What can hang from each mark
fifuv: kimes pumi
tilag: kimes vitu
kimes: fifuv mebu tilag zemaf
vitu: tilag
fato: nurof peruvir tefa
pumi: nurof
mebu: kimes
tefa: fato
zemaf: pumi
nurof: fato

Known rows, with every way that one mark hangs from another
nurof(fato): [-23  17 -21  31  -7  -7  17  30 -32  20  55  -1  81 -33 -32  58   4  12
 -36   1  21   3 -14 -48  14 -16 -23 -18 -18  16]
mebu(kimes(zemaf)): [-16   7 -15  -3   3 -29   5  29 -36 -14  31   6  38 -19 -18  62   3  19
 -12  17  17  15  -5 -37  31 -24 -19 -10 -34   7]
zemaf(pumi(nurof(fato))): [-14  15 -27  48 -25 -19   9  13 -17  48  53  -4  82 -37 -30  44   4  31
 -64  -2  27   5   0 -22  26  -4 -28 -30 -12   8]
tefa(fato(nurof peruvir)): [ 22   7 -31  21 -19  -3 -11  16 -22  -8  33 -18  51 -30 -17  73  -8  33
 -49   2 -28  22   1 -42   8 -14 -11 -10 -14   6]
mebu(kimes): [-23  -5  -7  12  -7 -33   5  27 -36   1  49  11  47 -29 -21  60   8  31
 -11   0  22  13  -4 -41  28 -11 -14 -23 -28  10]
fato(nurof peruvir tefa): [ 35   2 -41  23 -17   2 -20  29 -12 -33  17 -13  61 -50 -11  56 -17  13
 -49  13 -53  16   2 -48  19   2 -22  -3 -30  -8]
fifuv(kimes pumi(nurof)): [ 12   2 -15  33 -43 -26 -21  -4   6   6  34   7  41 -33 -24  57  36  22
 -36  15  38  -6  22 -51  24 -26 -40 -11  -2  13]
kimes(fifuv(pumi) mebu zemaf): [-10  22 -26   6 -26 -11 -26   6  -7  -8  25  14  38 -31 -47  40  -5 -18
 -31  39  20  -4 -11 -58  -6 -14 -32  18  -6  -2]
fifuv(kimes(mebu) pumi(nurof(fato))): [  7  19 -22  38 -50 -10 -29   0   8  36  42  -2  57 -31 -31  47  14   1
 -37  29  47   0  -1 -50  15 -30 -45  13  -8   1]
tilag(kimes(fifuv zemaf) vitu): [ -2   9 -19  -8 -16 -30   6   8 -40 -54  48  17  58 -14 -54  38   5  13
 -32  46  -5  31 -29 -32  10 -26 -21  47  -7  16]
tefa(fato(nurof)): [  0  -1 -21  27 -18 -11   6   6 -36   1  48 -11  51 -28 -18  72   2  36
 -46  -3 -22  14   3 -41   5 -19 -10 -15 -16  17]
nurof(fato(peruvir)): [ -1  26 -32  25  -7   0  -1  40 -18  12  41  -9  82 -32 -31  59  -7   8
 -38   7  14  11 -16 -49  18 -14 -24 -14 -15   6]
tilag(kimes(fifuv mebu zemaf) vitu): [ -4  12 -20   0 -31 -29  -7   9 -35 -43  59  12  53 -22 -56  29 -11   2
 -30  58   5  31 -43 -28   3 -24 -20  58  -8   8]
nurof(fato(peruvir tefa)): [ 13  24 -42  24  -4   8 -11  38 -14   6  28  -6  85 -34 -30  49 -13   1
 -45  15 -13  16 -15 -52  18   0 -30   1 -20  -4]
tefa(fato): [-12   0 -17  25 -15 -23   9   8 -32  11  59   0  49 -26 -31  66  12  37
 -38  -3  11   9  -1 -43   8 -13  -9 -22  -3  22]
mebu(kimes(tilag(vitu) zemaf)): [ -8  14 -15   4   7 -30  -5  23 -43 -34  25  22  43  -8 -26  49  -7  30
  -4  32  21  37 -21 -36  44 -31 -20  19 -29  11]
vitu(tilag(kimes(fifuv(pumi) zemaf))): [ -6  11 -11   5 -25  -9 -13  -5 -37 -28  23  29  42   3 -46  58  15  17
  -7  26  21  14 -16 -58   8 -15 -26  39 -12  26]
vitu(tilag(kimes(fifuv zemaf(pumi)))): [-20  12 -14  10 -33 -24  -8   6 -42 -12  31  26  46  -2 -42  50  -3  24
 -17  19  16  24 -20 -43  15  -1 -20  22 -26  23]
fifuv(pumi(nurof(fato))): [  8  12 -24  44 -12   2   1  -3  -9  27  42  -2  72 -28 -36  56  28  21
 -52   7  33  -9   6 -43  17 -26 -36  -5   6  13]
pumi(nurof): [  5  -5 -10  35 -26 -29  15  12 -16   4  62 -11  56 -44 -28  60  27  37
 -39   5  37  -3   8 -29  20  -9 -27 -34   4  24]
zemaf(pumi(nurof)): [-11  -1 -21  48 -33 -37   5   9 -14  30  56  -2  59 -45 -28  46   9  44
 -59  -3  26   0   9 -18  30   2 -20 -43  -9  12]
mebu(kimes(fifuv tilag(vitu))): [-18  12  -5   1  -7 -34 -12  13 -36 -28  35  34  58 -15 -44  35  -2  27
   4  17  24  41 -21 -54  23  -6 -27  16 -11   8]
tilag(kimes vitu): [ -6 -13 -14  25 -19 -33  13  11 -48 -34  73  15  62 -27 -44  47   9  38
 -34  25   5  25 -27 -22  25 -28  -5  24 -12  24]
tilag(kimes(fifuv mebu) vitu): [-11  -1 -13  13 -39 -33  -7   5 -36 -29  76  15  62 -31 -60  26  -6  12
 -26  39  10  30 -42 -32   1 -13 -15  45  -3  11]
fato(nurof): [ -6  -4 -18  30 -22 -13  11  24 -29 -14  47  -6  57 -47 -13  67   0  25
 -38  -1 -14   3   4 -42  15 -16 -14 -26 -28  15]
mebu(kimes(fifuv tilag zemaf)): [-18  24 -13 -13   3 -22 -16  23 -32 -25  12  19  43 -12 -34  48  -6  10
  10  24  25  31 -11 -59  19 -13 -36   9 -23   3]
vitu(tilag): [-19  -2  -2  33 -28 -25   9  17 -38  -2  52  20  47 -21 -26  68  12  36
  -8  -6  38   4  -9 -51  23   1 -13 -22 -18  38]
pumi(nurof(fato)): [  2  15 -18  36 -16 -10  20  15 -19  25  60 -14  80 -35 -30  57  22  24
 -45   5  37   2  -2 -34  17 -16 -36 -21   1  19]
zemaf(pumi(nurof(fato(peruvir tefa)))): [ 14  19 -44  45 -23  -7 -14  18  -3  37  31 -11  83 -38 -29  37  -9  23
 -72   9   0  14  -2 -25  30  11 -34 -14 -16  -9]
kimes(fifuv(pumi) mebu tilag zemaf): [ -9  31 -25  13 -22  -4 -42   6  -9 -11  10  21  40 -26 -51  37 -14 -11
  -9  45  34   9 -18 -66   3 -15 -38  30  -6   1]

Rows
[-15   3  -8  20  -1 -35  -5  20 -44 -20  41  25  54 -17 -31  46  -2  41
  -1  15  28  36 -20 -40  43 -18 -15   6 -23  13] : mebu(kimes(tilag(vitu)))
[-12  12 -27   4 -21 -36  -2   4 -38 -34  43  23  61 -15 -53  28  -8  18
 -50  41 -13  33 -28 -24  18 -16 -17  39 -17   7] : tilag(kimes(fifuv zemaf(pumi)) vitu)
[-27  27 -20  -3  -5 -29 -25  21 -29  -4   6  26  46 -12 -35  37 -18  17
  -6  18  18  34  -9 -49  27  -3 -29   1 -33  -7] : mebu(kimes(fifuv tilag zemaf(pumi)))
[-25  31 -27  14 -15 -23 -21  20 -20  -7  12  21  53 -26 -45  35 -18  10
 -25  21  16  21  -8 -54  18   1 -33  -5 -19   5] : kimes(fifuv tilag zemaf(pumi))
[ 32  19 -36  31 -15   1  -5  22  -3   9  36 -21  84 -37 -28  49   7  15
 -53  16   5  12  -4 -37  19   0 -44  -2  -1   0] : pumi(nurof(fato(peruvir tefa)))
[-11  11 -11   7  -4 -23 -27  -3 -30 -23  20  44  54  -9 -47  36   3  24
  -3  19  22  33 -14 -60  23 -12 -28  28  -7   3] : mebu(kimes(fifuv(pumi) tilag(vitu)))
[-14  20 -30  32 -11 -30  -8  17 -33 -16  25  24  54 -22 -36  36 -20  32
 -41  32  12  28 -20 -27  46 -18 -14   5 -26  14] : kimes(tilag(vitu) zemaf(pumi))
[-13  11 -11  31 -49 -39 -29  21 -16 -12  52  18  46 -36 -33  36 -13  17
  -6  38  41  29 -24 -51  31 -20 -25  15 -22  15] : fifuv(kimes(mebu tilag(vitu)))
[-17  30 -27  14 -15 -32 -15  11 -25 -24  16  32  60 -18 -51  23 -21  16
 -37  34   7  33 -21 -43  26  -4 -27  16 -14   6] : kimes(fifuv tilag(vitu) zemaf(pumi))
[ -2  22 -17  12 -24 -35 -14  24 -20 -39  26  19  42 -19 -26  47  -2  16
 -13  43  25  30 -13 -52  39 -36 -31  17 -26  18] : fifuv(kimes(tilag(vitu) zemaf))
[-13  20 -21  26 -18 -15 -20  32 -26  -8  35   1  39 -36 -33  48 -22   8
  -8  40  39  13 -23 -43  23 -22 -22   6 -23  13] : kimes(mebu tilag zemaf)
[ 14  12 -28  36 -14  -4  10  11 -16  18  49 -14  84 -37 -29  48  17  18
 -51  12  13   6  -2 -35  16  -4 -44  -6  -3  10] : pumi(nurof(fato(tefa)))
[-19  16 -22  15  -1 -37 -14  19 -41 -12  18  28  46  -8 -28  38 -21  36
 -20  26  14  40 -19 -25  53 -21 -14  11 -39   3] : mebu(kimes(tilag(vitu) zemaf(pumi)))
[  0   0 -21  11 -11 -29  14  14 -47 -48  55  10  53 -17 -41  48   4  26
 -37  44  -2  26 -30 -19  29 -38 -10  38 -17  22] : tilag(kimes(zemaf) vitu)
[-10  30 -19   6 -26 -24 -21  16 -23 -35  36  20  51 -25 -54  25 -23  -3
 -14  54  27  31 -38 -49  11 -13 -32  38  -7   9] : kimes(fifuv mebu tilag(vitu) zemaf)
[-15  12  -8   5 -40 -20 -12  10 -39 -20  44  16  39  -9 -44  50  -5   9
   1  35  31  22 -33 -47   2  -7 -23  39 -20  24] : vitu(tilag(kimes(fifuv mebu zemaf)))
[ -8  -3 -12   8 -24 -34   7   5 -41 -42  66  21  68 -24 -56  36   9  23
 -29  27   1  30 -28 -37   8 -13 -17  34  -1  18] : tilag(kimes(fifuv) vitu)
[ -4  11 -28  29 -21 -32   5  14 -15  12  36  -5  49 -35 -24  51   4  29
 -60  17  19   1   7 -17  33 -12 -24 -28 -16  10] : kimes(zemaf(pumi(nurof)))
[-12   3  -9  19 -37 -19  -6  17 -47 -14  51  10  35 -11 -33  61  -6  22
  -2  33  34  17 -33 -35  20 -19 -11  32 -28  30] : vitu(tilag(kimes(mebu zemaf)))
[-20  -1  -1  14 -35 -23   0   7 -46 -20  52  25  54 -11 -45  57  13  29
   2   7  29  20 -20 -55   5   1 -21  17 -11  33] : vitu(tilag(kimes(fifuv)))
[ -9   2  -9  16 -22 -19   5  15 -51 -24  41  13  39  -6 -31  68  10  32
  -5  22  27  17 -21 -39  26 -21 -14  21 -27  36] : vitu(tilag(kimes(zemaf)))
[-15  18 -18  29 -31  -8 -42   4 -10   3  30  25  49 -36 -55  33 -10   0
  -7  24  40   9 -16 -71  -1  -3 -33  15   1   3] : kimes(fifuv(pumi) mebu tilag)
[-13   6 -14  42 -30 -27 -14  19 -31 -12  62  16  55 -39 -43  34 -19  26
 -14  30  39  24 -35 -38  27 -13 -12  12 -10  19] : kimes(mebu tilag(vitu))
[  6  17 -16 -12  -6 -21 -14  -3 -13 -14  11  12  40 -11 -33  50  22  10
 -22  25  22  10   8 -46  14 -19 -42  13  -6  -3] : mebu(kimes(fifuv(pumi(nurof)) zemaf))
[ -2   4  -9   5 -13 -24 -13  -5 -13   0  29  16  50 -20 -37  49  27  21
 -20   6  27   8   9 -50  11  -5 -37  -2   2   0] : mebu(kimes(fifuv(pumi(nurof))))
[-24  17 -22  14  -1 -29 -18  26 -36   3  12  19  41 -16 -23  48 -19  32
 -11  16  21  29  -8 -35  46 -18 -18  -7 -43   0] : mebu(kimes(tilag zemaf(pumi)))
[  3  22 -35  44 -25 -14  -6  21  -5  41  40 -13  81 -37 -31  45  -5  29
 -65   4  20  11  -1 -23  30  -1 -28 -26 -10   0] : zemaf(pumi(nurof(fato(peruvir))))
[-18  17 -13 -21  -1 -30  -1  24 -29 -21  24  13  42 -17 -31  51   4   5
  -9  20  12  19  -7 -52  13 -12 -32  -1 -22   1] : mebu(kimes(fifuv zemaf))
[-24  17 -11  23 -34 -20 -26  21 -19  -2  48  13  55 -42 -51  33 -16   4
   1  21  42  17 -23 -63  -1   6 -31   0  -4   9] : kimes(fifuv mebu tilag)
[ -5  12 -25   3 -28  -9 -27   3 -23 -20  35  10  41 -24 -54  41  -3  -8
 -24  46  13   9 -22 -47  -5 -26 -26  47 -11   1] : tilag(kimes(fifuv(pumi) mebu zemaf))
[ -2   1 -21  15 -25 -28   0  15 -42 -37  65   5  48 -25 -44  40 -11  15
 -34  56   9  27 -42 -14  22 -37  -7  50 -19  15] : tilag(kimes(mebu zemaf) vitu)
[-10  24 -17  17 -41 -27 -34  32 -11  -9  28   6  31 -32 -25  49 -17   0
   1  44  43  19 -14 -56  27 -29 -33   8 -33   9] : fifuv(kimes(mebu tilag zemaf))
[-23  15 -27   8 -37 -27 -21  15 -28  -2  44   6  46 -30 -49  30 -23   1
 -34  39   6  20 -26 -30   3  -9 -21  28 -26  -3] : tilag(kimes(fifuv mebu zemaf(pumi)))
[ 21  22 -28  31 -18  -3   3  24  -6  17  47 -24  80 -35 -30  58  12  22
 -47  12  30  10  -5 -34  19 -13 -36 -16   4   9] : pumi(nurof(fato(peruvir)))
[-22  26 -25  28 -47 -34 -42  29 -10  11  22  12  33 -33 -24  37 -31   5
 -17  38  34  22 -12 -46  35 -20 -27   1 -44   1] : fifuv(kimes(mebu tilag zemaf(pumi)))
